What can hang from each mark
V: H K S
E: H J M
Z: A
K: V
M: A
U: A
B: A
H: E V
S: A V
A: H K S

Every row comes from one small tree of marks. The marks that hang from a mark follow it in brackets, in alphabetical order. Every link used is in the known rows. Which tree was each row made from?
Known rows
Z[A[H[E V[K]]]]: [  1 -12 -35  14  34  16 -19  -3 -16   6 -32 -25  25 -11 -16 -19 -18  17
 -16   7  13  17  18   0 -19  14  -2  28   3  -1  -8 -19]
B[A[S]]: [-21  12 -15 -28 -18 -20  -1  -6  18  18 -10  25 -34  -2  14   7  22   4
   4  10  -1  -5  16   2   2   5  21  16 -13 -13  18  33]
S[A]: [-21  -4  23  28   6 -19  14  -7  23   3   4   0 -18  -5  11  -5  -5  10
 -13 -26  12  -9   8  -9 -22  11   1 -15  -9  10   3   7]
A[H K]: [  3 -21  -2  10   5  -8   4   8  -8  16  36 -22   2   2  11   4  -9 -12
   7   5  24 -16   7 -16  -1  17   4 -15  21   0 -13 -25]
K[V[H S]]: [-30  -9 -26   4   7  -4   0   8 -13 -34 -34  -6   4   8  22   2  29  -3
   2 -19 -17  22 -18  -9  12 -28   0 -15 -26  -7  11   6]
H[E[M[A]] V[S]]: [  4  39   7 -14  19  11  -2   4  -6 -33 -29  48  14  14 -44 -10  10   5
 -12  15  -7  -3 -25  16  -7 -14   1   4 -27  -8  -4  18]
H[E[M] V[S[A]]]: [  9  36  31  24  27  22  16  -9  13 -19 -26  40   5   4 -35  -4  -4  15
 -12  -5  -9   7 -17  10 -20   1 -12   2 -26   2  -3  25]
V[H[E] S[A[K]]]: [ -6 -16  28  21  17  36 -11 -19  12 -17  11  10   5  15 -30  19 -25  -3
  -7   4   3  14   6  10   5  -2  -3 -34  11   2  20  -5]
H[E]: [-10  -7   0  10  31 -12  -1   5 -10   4   1  24 -14  -1  -9  -7  11  11
   3  -2   7 -12  18   9   9   2  -6  -4   3 -11   7   5]
S[A V[K]]: [-30 -25  27  40   5 -18  24 -22  31  -8  -3 -20 -12 -13  26  22  -2  22
 -10 -25  -2 -18  -2 -17 -12  13  -2  15  -7  12   0 -12]
S[A[H] V[K]]: [ -9 -31  17  46  -2 -16  12 -14  29  -7  15 -49   0 -18  35  13 -20  22
 -12 -26   7 -10  -2 -28 -17  10  -6  11  10  19 -10 -29]
U[A[S[V[H]]]]: [ -9  -8   2 -24 -41 -16  16  -7  13  14  -7 -12   3 -33   8  -5  19  -3
   8   8 -17  22   8   5  45  -3 -21  37  -2   4  38   7]
S[V]: [-12 -14  22  19  11 -33  36   1  11   6   8  -3 -19 -13  23   3  17   9
   6 -16  -3 -21  -8 -11  16   7  -8   4  -5   1   2  -6]
A[K[V]]: [-18  -5 -10   2  10 -15  15  -5 -23   7   8  10  -4  12  26  12  32 -24
  18  -2  -9 -19   7  -9  -6   7   0 -38  -3  -5  -7 -11]
V[S]: [-34 -12  -2  18  20 -16  18 -12   7 -29 -20  19 -24   4   0   1   8  17
  -4  -6   2   8 -23 -19  -6 -13  15   9 -21  -9   4   8]
M[A[H[E[J]]]]: [ 23   7 -14 -21  -9   1 -40   7   8   4  23   6  -5  -1  -9 -23 -18  -1
  -7  -4  11   3   7  19  -5 -17   1 -28  29  19 -18   0]
H[V[S]]: [-45   9 -17  26  18   0  16  -9   2 -14 -47  27   1 -15  -4  -8  18   4
  -3   1  -5   6 -15 -14  -8  -3  12  13 -24 -11  -1  14]
H[E[M[A[K]]] V]: [ 20  35  17 -27  10  15  -5  17 -19   8   5  37  29  20 -43  -2  11 -16
   4  27   5 -33   5  30   2  10  -6 -14  -1  -6  -9  10]
E[M]: [ 12   4  18  -5   8 -24  27  31  -4  -2   3   3 -21   9   1  -4  13  18
   1 -24  11 -19 -18   1   9  -2  -2  22 -24  -8  -9  14]
B[A[H K]]: [ 12 -11 -11 -19  -1 -12  -3   9  12  22  26 -19 -15  12  23  11  -8  -2
   9   7  25 -15  11  -4  -2  13  26 -18  23   7  -7 -17]
U[A[H K S[V]]]: [ 15  -8   8 -17 -33 -12  17 -36  13  28  36  -9   2 -23   8   4  -5 -15
  14  30 -11   6   4 -13  12  14 -14  17  25  12  10 -23]
A[K[V[H[E] S]]]: [ -8  -9 -16   3  20  25 -14 -10 -28 -20 -10  19  13  22  -6  17  18 -20
  13  11 -21  16   3   9  19 -19  -8 -37   1 -15  12  -9]
H[E[M] V[K S]]: [-13   8 -14  13  34  23   3   8 -12 -35 -55  30   8  10 -36  11  12  27
  -6   9 -13  -1 -19   4  -6  -9   3  51 -30 -26  -6   9]
E[H[V] J M]: [ 42  49  19  -5 -20  -1  19  43  -3  34 -20  11 -17 -17  18 -30   6   0
  25 -16 -26  -7  -7  33  10 -13   0  25  -7  -4 -21  31]
B[A[H[E] K]]: [ 26  -9 -11 -17  17   3 -19   4   7  24  30  -2  -9  15   6   7 -13  -2
  12  21  20 -16  28  16   3  11  14 -26  32   1  -6 -20]
H[V[K S[A]]]: [-60  -4 -10  44  17  10   5 -31  19 -32 -58   9  10 -12  -5  12  -2  22
 -17  -5  -3  10  -8 -25 -40   3  17  19 -25  -1   2   6]
Z[A[H[E V[S]]]]: [  7   5 -13  17  40  21  -2 -18  -6  -8 -30   5  16  -7 -28 -30 -21  11
 -22   5   6  37 -14  -9 -19  -4  -2   4  -5   6  -1  -6]
Z[A[K]]: [ -4 -15  15  -7  16  -8  25 -16  -3  17  11  -6 -14  17  -9   5 -14   0
  -6  -2  20  -1  -3  -7 -11  14   4  -6  -7   5   1 -10]
H[V]: [-30   6 -19  19  12 -12  10  12  -9  18 -32  11   8 -22   7 -15  24  -4
   5  -3   6 -12   9  -4  -1  14   7   7 -13  -8  -1  11]
M[A[H[V[K]] S]]: [-38  13 -53  -8 -30   5 -43  -1 -12  -5 -24  -5  39 -22  -6  -2   8  -7
 -11  31   6   2  15 -13 -21  15  15  30  -4 -13   4   5]
M[A[H S[V]]]: [ -1   9   9 -12 -33 -19  -6 -15  10   3  34  -6   7 -16   9  -6   2 -11
  -5  14  -4  -8  -5 -18   6   2  -4  -2   6   5  10  -3]

Which tree is each row?
[-12  -9  16  37   9  -7   5 -21  29 -25   6 -14 -11  -1   7  -6 -27  15
 -21 -20  13  16 -17 -31 -30  -5   7 -17  -1  14  -6  -5]	V[S[A[H]]]
[ -2  10 -27  -5 -21   0  -7 -14 -29  16  31   5   8   2  18   7  18 -36
  16  20 -17  -2  13 -21 -11  16  -5 -25  14 -12  -5  -5]	A[H K[V] S]
[-14  12  28 -21 -36  -9  12 -32   6   9  37  28   4   3  -4  24  14 -24
  10  27 -14 -26  -1  -8   7  16  -1 -12   6  -2  16   0]	M[A[K S[V]]]
[ 20  -8  26  24  15  13 -11 -17   9  16  51  -7   8   5  -8   6 -31  -6
  -3   5  17 -11  25   0 -17  23 -10 -41  35  13  -5 -26]	S[A[H[E] K]]
[ 26   6 -11  -9 -25  33 -27 -15 -11  34  42  27  -8  -2 -19   8 -21 -20
  19  21  -5   8  24  19   3   9  -4 -10  47  -2 -12   8]	A[H[E[J]] K S]
[ 39  61  20 -28 -34  -6   1  40   7  22 -15  14  -4  -2   7 -33   3  -6
  15  -3 -26 -10  -9  38  -2 -23   9   5 -12   4 -16  28]	E[H[V] J M[A]]
[-25 -45  -5  15  -6  -9   9  22  -3 -11 -18 -43   8 -12  26  20  12  17
   4 -18   2 -11  -1  -8  37  -4  -6  34  -5  -5  10 -16]	S[V[H K]]
[ 43  18   7 -38 -32 -11 -12  37   8  -3  23 -14  -9  13   1 -19 -20   8
  -5 -24  16  -8 -28  13  -5 -22   9  -4   6  20 -34  15]	E[J M[A[H]]]
[ 31  12  13 -26 -10 -23  -4  36   1 -14  22 -22   4  13  -2 -18  -6   7
 -13  -8  21 -16 -20  -4  -6  -7   4   3  -7   5 -18   0]	E[M[A[H]]]
[-47 -36  -3  31   1  16  -8  -7  22 -45 -36 -24  -1   2   0  19 -18  26
 -24 -19   6  22 -11 -14 -10 -13  13  20 -19   0  18  -1]	V[H K S[A]]
[  5   0   7  22   0  -6   1 -18  -1  12  35 -19   9   3  32   5  -6 -26
   4 -14   0 -10  13 -18 -32  16  -5 -60  17  20 -16 -24]	S[A[H K[V]]]
[ 53  41  44 -40 -39  -4   4  25   6  12  31  10 -22  23   4  -7 -12 -14
  19   6 -18 -22 -16  32   5 -20  12 -10   7   5 -13   7]	E[H J M[A[K]]]
[ 40  16  16 -13   2   4   7  25   0   8   7  29 -33  11 -19  -7  -1  14
   8 -25  -4  -9  -8  36  13 -13 -10  12   4   0 -21  28]	H[E[J M]]
[-12  27 -22 -17 -33  11 -27  -9 -16  23  19  12  40 -12 -14  -3   0 -37
   4  43   5  -7  15  -8 -14  21  12 -13  14  -4  -1   7]	M[A[H[V] K S]]
[ 45   6   9 -23 -14  18 -10  54  -9   7   1   0 -14  10 -13  -5  -5  12
   9 -31   1   4  -1  46  38 -24 -13  12   6   1 -13  30]	V[H[E[J M]]]
[ 13  14 -24  -5  -4  16 -25 -22 -37  19  33  24  13   5  -3   8  18 -35
  20  29 -18  -3  31  -6  -5  17 -20 -34  26 -14  -1  -8]	A[H[E] K[V] S]
[ 35 -17   6  -2  29  14  -5 -11 -12  17  33 -19   5  12 -19  -8 -34  -2
  -7   9  21   7  14   3  -7  16  -7 -18  23   7  -7 -28]	Z[A[H[E] K]]
[ 28  42  22   7  -1 -13  24  43  -9  25 -22   0  -1 -13  16 -30  21  -2
  20  -2 -20 -18   0  15  10   2  -4  31 -19 -17  -3  16]	E[H[V] M]
[-24 -38 -28   9  18  10 -30  27 -14 -12 -23 -16  13  -1  -6  11   7  16
  -2  -1  10  -2  24  16  26  -3  -3  27   3 -21  15  -6]	V[H[E] K]
[ 35  16 -22  -3  12  25 -16   2  -7  35 -13  -5   4 -20 -14 -38 -26   2
  -5 -14   8  27   8  22 -10   2  -7  -2  22  21 -23   9]	Z[A[H[E[J] V]]]
[-12 -33  22  31   4  11  -9   0  17  -9  -2 -28  14 -13   8  18 -11  16
  -8 -18  -4  -4  20  11  22   3 -19  10   9   6  18 -15]	S[A V[H[E] K]]
[  7  -4  26  32  23  24  -9 -37  19 -13  33   9   1  13 -21   9 -40  -1
 -10  11   8   9   0 -11 -27   6  -3 -39  25  12  -4 -22]	V[S[A[H[E] K]]]
[ -5  -1   9 -17  -8   6  18 -29  -6  24  15  17 -15  10 -22   8  -7 -11
  -3  15   3  10   6  -9  -9  18   4   9  -6  -8  16  13]	Z[A[K S]]
[-16 -31  -2  -7 -26   9   6  -6   0   2 -19 -33   4 -12   4  17  -3  13
 -11  -5  -9  22  -2  -8  27   0  -9  55 -16  -5  31   4]	Z[A[S[V[H K]]]]
[  2  -1 -27  -6  -4  -7   3  -6  -2  30  -5 -14  29 -24   6 -20  -2 -17
   8  24  15  10  14  -3  -5  18   2   3  22  10  -8 -25]	U[A[H[V] K]]
[ 11   1 -28 -22   1 -17  -8   3  -5  18  15 -13  -7  14  43   9  15 -21
  13   2   0 -15  14  -6 -11   8  16 -46  14   8 -13 -18]	B[A[H K[V]]]
[-16   2 -35   5   8  -7   8 -18  12 -13 -45  -3  13 -30  -2 -31   1   6
 -10  14   2  36 -17 -13 -12  -7   6  23  -3   9  -2 -10]	U[A[H[V[S]]]]
[-33   6   9  28  16 -12  14 -36  14 -33 -22  19 -16   8  18   4  15   1
 -13 -23 -20  12 -15 -25 -36 -13  -1 -38 -26   8   2   7]	K[V[S[A]]]
[ 56  -1  33 -15 -18  15  13  43   0  11  11  -5 -15   0  -1   2  -2  10
  18 -31 -15  -4 -13  43  57 -21 -29  14  12  11  -9  20]	S[V[H[E[J M]]]]
[  8  -2  -8  -8 -12  -4   1 -12  -3  18   9 -18  -6 -10  -6 -17 -15   3
 -17  -1  11  25   2 -17 -12  10   0  17  -2   2   8  12]	Z[A[H S]]
[ 15  32  42 -33 -39 -23  24   3   7  -8  20  22  -6   4 -10   5  20  -2
  -1   4 -13 -23 -23  -1  14  -3  -7  23 -23  -3   9  26]	E[M[A[S[V]]]]
[-16  10  -7 -33 -21  -4   1 -17  12  28  11  29 -27  11   2  29  14 -12
  16  27   1 -15  20   4  -1  16  24   2   1 -14  19  24]	B[A[K S]]
[ 51   3   3 -24  11 -16   2  16   3   3  10 -12  -5  -1 -14 -27  -5  20
  -2   2  11   9   2  18  10 -11 -24  24   8   8  -8 -16]	U[A[H[E[M]]]]
[ -1 -20  -6   2  22  26 -11  27 -11 -53 -33  -5   1  22 -28  19   1  33
  -5  -3   0  13 -19  14  24 -26  -7  48 -21 -24   9   5]	V[H[E[M]] K S]
[-14  -3 -15 -30 -17  -7 -23  16 -25  -7  10 -10  27  21  17   7  20 -36
   7   1  -2 -12   8   8  14  -8   6 -55   0   2   4 -10]	M[A[K[V[H]]]]
[ -7   7 -20 -10   0  -4 -14 -24 -12 -34  15   5  13  25   7   5   6 -25
  -5  17  -7   3 -22 -28 -27 -15  10 -56   0   5 -12 -25]	M[A[H K[V[S]]]]
[-16  -7 -26   6  23  12 -14   2 -21 -34 -32  14   6  10   1  -2  29  -5
   2  -3 -21  24  -2   4  23 -28 -13 -20 -10  -8  15   4]	K[V[H[E] S]]
[-26 -38  20  30 -12  -3   4   5  23 -11  -8 -51   7 -16  30  21  -7  17
 -10 -31   2  -4   4  -5  16   4  -8  17  -2  11  14 -11]	S[A V[H K]]
[-47 -41 -31  15   7   5 -10   9  -2 -46 -43 -22   1   7   1  21   4  24
 -10  -5   6  22 -17 -14  16 -22  16  37 -20 -19  16  -4]	V[H K S]
